Known rows, with every step that occurs
S > A > D > W > Z > B: 0.516	0.240	0.261	3.317	0.625	-1.412	-0.326	3.305	-1.625	0.692	-0.912	-2.902	1.182	-3.266	-1.519	4.001	0.106	2.214	-0.740	1.251	-1.983	-1.460
W > D > B > Q > K: 0.055	-2.152	-0.483	-3.544	1.679	3.454	0.928	-1.350	1.315	0.903	0.240	-0.711	-0.764	-3.426	-0.779	-4.495	-0.384	1.374	-1.730	4.600	0.214	-0.745
Z > B > Q: 3.896	-0.259	2.249	1.721	-2.185	0.358	1.273	-2.477	4.046	2.860	-0.292	-0.549	0.804	-1.154	1.537	-4.127	-0.956	-0.647	2.468	-2.893	-0.555	-0.650
B > D: 0.520	1.431	0.844	-2.470	-3.329	-0.592	-1.136	-1.700	1.563	-2.293	1.151	0.588	-1.007	0.616	-0.076	-3.763	-1.723	-0.720	0.501	-2.407	0.599	-1.602
B > S > A > D > W: -2.266	4.416	0.406	-0.025	-1.166	-0.655	-3.182	3.974	1.280	-2.772	-0.918	1.776	2.032	-0.845	0.374	4.032	-1.233	-0.434	-1.199	-2.035	0.050	0.675
B > Q > K: 0.987	1.710	-0.500	-4.438	-0.456	3.421	-0.147	-1.010	2.862	0.246	1.243	0.896	-2.378	-1.124	0.491	-5.684	-0.721	-0.796	0.079	-0.578	-0.087	-0.068
H > A > D > B > Q: 0.420	2.006	0.135	1.309	0.546	-0.058	2.104	0.223	2.019	2.870	0.668	0.546	1.089	-1.532	-0.675	0.919	-2.363	1.376	-2.468	-3.150	0.607	3.426
H > A > D > W > Z > B: 1.457	0.113	-1.718	3.204	1.418	-0.859	0.289	1.468	0.527	0.434	1.397	-1.493	1.775	-4.065	-1.127	-0.260	-0.226	3.954	-1.480	-1.286	-2.793	-0.272
H > A > D > W: -1.378	3.516	-1.793	1.139	1.971	-1.643	-2.110	2.087	1.220	-1.415	1.139	0.966	-0.326	-2.990	0.850	-0.032	-0.733	2.714	-1.205	-4.598	-1.257	0.837
S > B > Q: 0.520	-0.290	0.753	0.161	-0.893	0.654	1.840	-0.321	-1.359	1.928	-0.721	1.730	-2.360	0.354	0.456	-1.844	-0.497	-3.375	1.922	-1.735	0.264	1.486
W > D > A > S > B > Q > K: -1.980	-1.322	-2.126	-2.258	3.034	4.519	1.389	2.136	-0.502	0.183	0.244	-0.126	1.801	1.782	-1.561	3.046	4.003	-1.094	-0.660	6.122	2.853	0.696
H > A > S > B > D: -0.899	1.306	-2.574	0.561	-0.270	1.434	1.350	0.380	-0.838	-0.269	1.241	0.013	-0.305	1.678	-0.055	2.876	0.843	-0.872	-0.879	-2.797	2.025	1.275
D > A > S > B > Q > K: -0.495	0.756	-0.812	-1.191	1.369	4.210	0.435	1.905	-1.486	2.731	-0.988	0.897	1.711	2.531	-1.059	3.748	4.123	-1.847	0.838	2.517	1.960	0.834
W > Z: -0.319	-1.055	-0.047	-2.777	-0.199	-1.923	1.672	-2.311	-1.878	-2.044	2.777	-0.865	-3.721	-0.364	-0.849	-5.768	-1.065	-0.940	-0.407	1.761	-1.575	-0.278
B > S: -0.161	1.249	0.903	-2.741	-2.416	-0.417	-0.737	-2.041	2.180	-2.383	1.375	2.268	-0.816	1.405	2.148	-4.779	-1.505	-1.895	0.674	-2.370	-0.420	0.366
H > A > S > B > D > W > Z: -1.061	1.132	-2.732	0.419	0.304	0.807	0.332	2.786	-3.327	-1.539	1.068	-0.592	1.550	-1.417	-3.615	2.832	1.076	0.061	-2.799	1.820	0.328	0.443
Q > B: 0.703	-3.713	-0.636	-1.406	0.259	-1.232	-1.234	-2.921	-0.406	1.236	0.092	-0.009	-5.035	1.491	2.654	-4.257	-1.072	0.432	3.399	-1.086	-1.829	-1.292
Z > B > S > A: 2.562	0.431	1.751	1.673	-1.881	0.777	0.158	-1.150	2.154	1.707	-1.043	0.218	-0.442	0.817	1.599	0.207	-0.285	-1.373	1.094	-1.503	-0.405	0.959
H > A > D > B: -0.662	0.612	-0.626	1.885	1.977	-1.533	0.963	-0.828	-0.737	2.105	0.559	-0.152	-0.971	-1.242	0.897	1.245	-0.701	3.297	-1.752	-3.474	-0.595	2.024
W > D > A > S: -3.121	-1.011	-0.617	-1.268	2.632	-1.608	0.556	-0.701	0.752	-2.819	1.896	-1.800	1.892	2.490	0.331	1.005	2.304	0.215	-0.318	4.139	1.852	-0.886
H > A: 0.444	1.464	-1.396	-1.059	1.703	-1.001	0.962	-2.568	0.513	-0.306	2.734	0.668	-4.747	-0.635	0.880	-4.939	-0.826	-0.007	-0.436	-3.173	-0.574	2.448
Z > W > D > B: 2.834	-2.948	0.061	2.559	2.064	-1.138	1.310	-2.120	0.500	-0.418	-2.056	-1.672	-0.352	-3.789	0.418	-3.804	-1.994	2.747	-0.778	0.582	-0.853	-2.804
D > B > S: 0.670	-0.599	2.321	-0.775	-1.739	-1.153	-0.714	-2.908	0.016	0.826	-1.229	1.817	0.439	0.332	1.344	-2.670	-0.948	0.044	-0.032	-0.965	-0.988	0.125

Rows
0.352	-1.493	0.009	-2.096	-0.880	0.693	-1.008	-0.775	0.392	0.724	-0.571	1.498	-4.125	3.224	1.065	-0.290	-1.355	-2.179	1.359	0.919	-0.096	2.278 -> Q > B > S > A
-2.180	-1.062	-0.843	1.093	1.008	-0.996	1.057	-0.794	-3.119	0.604	-0.211	-1.024	-1.652	2.123	2.645	2.178	1.708	-1.009	2.056	-2.011	0.378	-1.315 -> A > S > B
2.409	0.277	1.620	1.294	-1.489	0.129	-1.127	1.335	-0.244	0.106	-1.583	-0.629	1.150	-2.463	-1.918	0.037	-0.053	-0.566	-0.973	3.014	-1.940	0.155 -> D > W > Z > B > S > A
-1.463	-1.500	0.504	-1.082	0.861	0.250	0.822	-0.985	-0.855	-0.682	-0.901	-0.252	-0.873	-0.642	-0.553	0.779	-0.538	-0.897	-2.367	4.539	0.937	1.824 -> W > D > B > S > A
3.487	-1.733	1.135	-0.432	-3.977	0.100	1.438	-1.959	0.921	-0.295	1.234	-1.604	0.768	-0.450	-1.847	-4.008	-1.062	0.262	0.216	1.104	-0.977	-2.576 -> W > Z > B > D
-1.413	-1.436	0.024	-1.717	2.328	-1.408	0.111	-1.336	-0.207	-2.351	1.304	0.481	-1.042	0.839	-0.783	-2.768	1.366	-0.614	0.199	3.986	0.577	0.239 -> W > D > A
2.932	-0.716	2.142	1.000	-2.963	0.149	-0.242	-2.879	3.568	0.919	-0.345	1.298	1.425	0.694	3.224	-3.848	-0.458	-0.093	2.358	-3.286	-1.279	-1.019 -> Z > B > S
0.303	0.761	0.362	0.813	-1.758	-0.238	-3.183	1.508	-3.013	-0.264	-2.593	2.211	0.232	-2.206	-0.961	0.496	0.547	-0.482	1.151	-1.696	-0.505	-2.135 -> S > B > D > W
-3.455	-2.873	-1.271	0.689	3.579	-0.507	1.376	0.441	-3.205	-0.793	-0.131	-0.963	0.660	2.830	0.194	4.159	3.950	-0.800	0.811	4.301	1.694	-0.171 -> W > D > A > S > B
-0.221	-2.398	1.291	-1.017	0.805	-0.118	1.874	-2.206	1.188	0.518	0.199	-0.854	0.310	-2.173	-0.727	-3.662	-1.385	0.067	-0.924	3.184	0.581	-0.055 -> W > D > B > Q
2.573	-1.914	1.215	2.034	-0.238	-1.949	-0.992	-0.861	-1.046	0.810	-0.695	-1.955	0.630	-4.136	-0.703	-4.083	0.477	1.951	1.257	1.281	-3.505	-3.220 -> D > W > Z > B
-1.532	1.274	-0.092	1.304	-1.683	-0.421	-2.731	2.398	-2.078	-1.005	-1.749	0.086	3.026	-0.594	-0.327	4.009	1.171	0.231	0.931	-1.678	1.047	-3.455 -> A > S > B > D > W
-1.369	-0.686	-1.024	-1.296	-0.975	0.931	-0.854	1.647	1.351	-0.568	-0.034	0.865	-1.827	3.764	1.423	3.522	-2.242	-0.816	0.695	-0.973	0.386	1.775 -> Q > B > S > A > D
-0.205	1.016	1.934	0.782	-1.449	-0.920	1.166	0.100	1.377	1.845	-0.368	-0.054	2.401	-0.975	0.263	1.005	-2.151	0.924	-0.149	-2.304	0.228	0.197 -> A > D > B > Q
-0.559	2.062	1.851	1.608	-0.247	-0.314	1.905	1.858	-0.095	2.778	-1.445	-1.027	0.595	-0.815	-1.298	5.052	-2.007	-0.146	-1.402	-0.477	1.201	2.372 -> S > A > D > B > Q
1.113	-2.549	-0.115	-2.263	-2.834	0.096	-1.852	-1.864	1.241	-0.198	0.418	0.530	-2.813	2.053	0.258	-3.530	-2.030	0.193	2.187	-1.016	0.063	-1.638 -> Q > B > D
-1.187	1.871	-2.080	-0.474	2.084	-1.070	1.212	-1.791	1.420	-0.958	3.205	-1.134	-1.820	0.916	2.120	-1.067	0.452	0.553	-0.846	-3.029	0.829	1.237 -> H > A > S
1.901	-0.704	-2.337	0.962	3.132	5.644	2.020	3.090	1.257	0.106	-1.895	-0.392	3.298	0.045	-1.867	2.820	2.360	-0.234	-0.981	4.092	2.551	-0.641 -> Z > W > D > A > S > B > Q > K
-0.019	-0.585	-0.074	-0.599	-1.849	-0.029	-1.498	1.759	-4.919	-1.546	-0.849	0.698	-0.111	-2.341	-3.900	-0.912	0.108	-1.027	-0.325	2.496	-1.175	-1.687 -> S > B > D > W > Z
0.043	-1.690	0.575	-1.152	-1.799	-0.297	-2.013	-0.141	1.395	0.388	-0.082	-0.183	2.222	5.266	-0.870	3.057	0.935	0.219	2.093	2.001	1.876	-1.468 -> Q > B > D > A > S
-0.586	0.237	0.208	-1.747	0.341	-2.813	-1.720	-0.354	-2.538	-2.403	0.921	-0.680	-1.228	-3.473	-1.397	-4.945	-0.454	0.125	-0.396	2.363	-2.776	-1.674 -> D > W > Z
-0.363	1.685	-3.828	-1.418	2.557	5.128	2.214	0.940	0.241	2.290	1.437	0.233	-1.558	0.231	0.216	1.048	1.935	-0.744	-1.192	-0.859	1.757	2.799 -> H > A > S > B > Q > K
-1.695	1.030	1.119	-0.211	0.833	-2.338	-0.503	-0.816	-0.142	-0.368	0.719	-0.704	1.621	3.068	0.804	1.788	2.400	-0.191	1.055	0.478	1.036	-0.460 -> D > A > S
-2.029	3.232	0.064	-1.397	-1.552	0.446	0.011	2.285	1.724	-2.574	0.964	1.274	-0.261	2.379	1.057	3.187	-1.924	-1.596	-1.116	-2.497	1.132	2.070 -> B > S > A > D
0.708	-2.251	-1.422	3.734	3.324	0.143	1.972	1.524	-1.541	-1.362	-1.922	-0.973	2.085	1.237	-0.055	3.835	2.432	0.258	0.568	2.298	1.697	-1.560 -> Z > W > D > A > S > B
-1.293	2.265	-2.495	-0.347	1.540	-1.123	0.900	-0.081	1.659	-1.113	3.023	0.447	-2.336	-0.056	1.793	-1.036	-1.347	1.382	-0.952	-4.840	-0.245	1.972 -> H > A > D
-1.662	0.523	0.991	2.122	1.110	-2.115	0.411	0.761	-2.810	2.089	-1.619	-1.695	-1.359	-0.562	0.089	5.444	-0.502	1.453	-1.249	-1.030	0.110	0.614 -> S > A > D > B
0.743	2.512	1.364	3.723	-1.757	0.343	-2.462	3.299	2.303	0.445	-2.441	0.516	3.978	-1.498	1.411	5.071	-0.339	1.352	0.454	-2.982	-0.839	-0.946 -> Z > B > S > A > D > W
-1.817	-0.780	0.401	1.889	1.846	-1.286	0.285	0.373	-4.111	1.517	-1.306	0.140	0.752	4.034	0.555	4.872	3.823	-1.473	2.111	0.718	1.091	0.237 -> D > A > S > B
0.295	0.492	2.369	-0.036	-0.828	-0.480	-0.119	-1.276	-1.712	1.582	-2.050	0.959	-1.310	0.332	-0.248	1.529	-0.828	-1.020	-1.392	1.025	0.047	2.108 -> D > B > S > A
1.696	-2.125	1.084	-1.574	-1.823	-0.294	-2.379	-1.019	0.461	0.965	-0.855	1.710	-0.546	3.786	-1.828	-0.539	0.054	-0.213	2.244	1.737	0.415	-0.387 -> Q > B > D > A
0.805	0.162	0.847	1.499	-2.923	-0.346	-1.014	2.033	1.980	-1.598	0.348	0.234	5.519	-2.083	0.097	-0.406	-0.745	1.923	-0.244	-0.378	-2.580	-2.282 -> A > D > W > Z > B > S
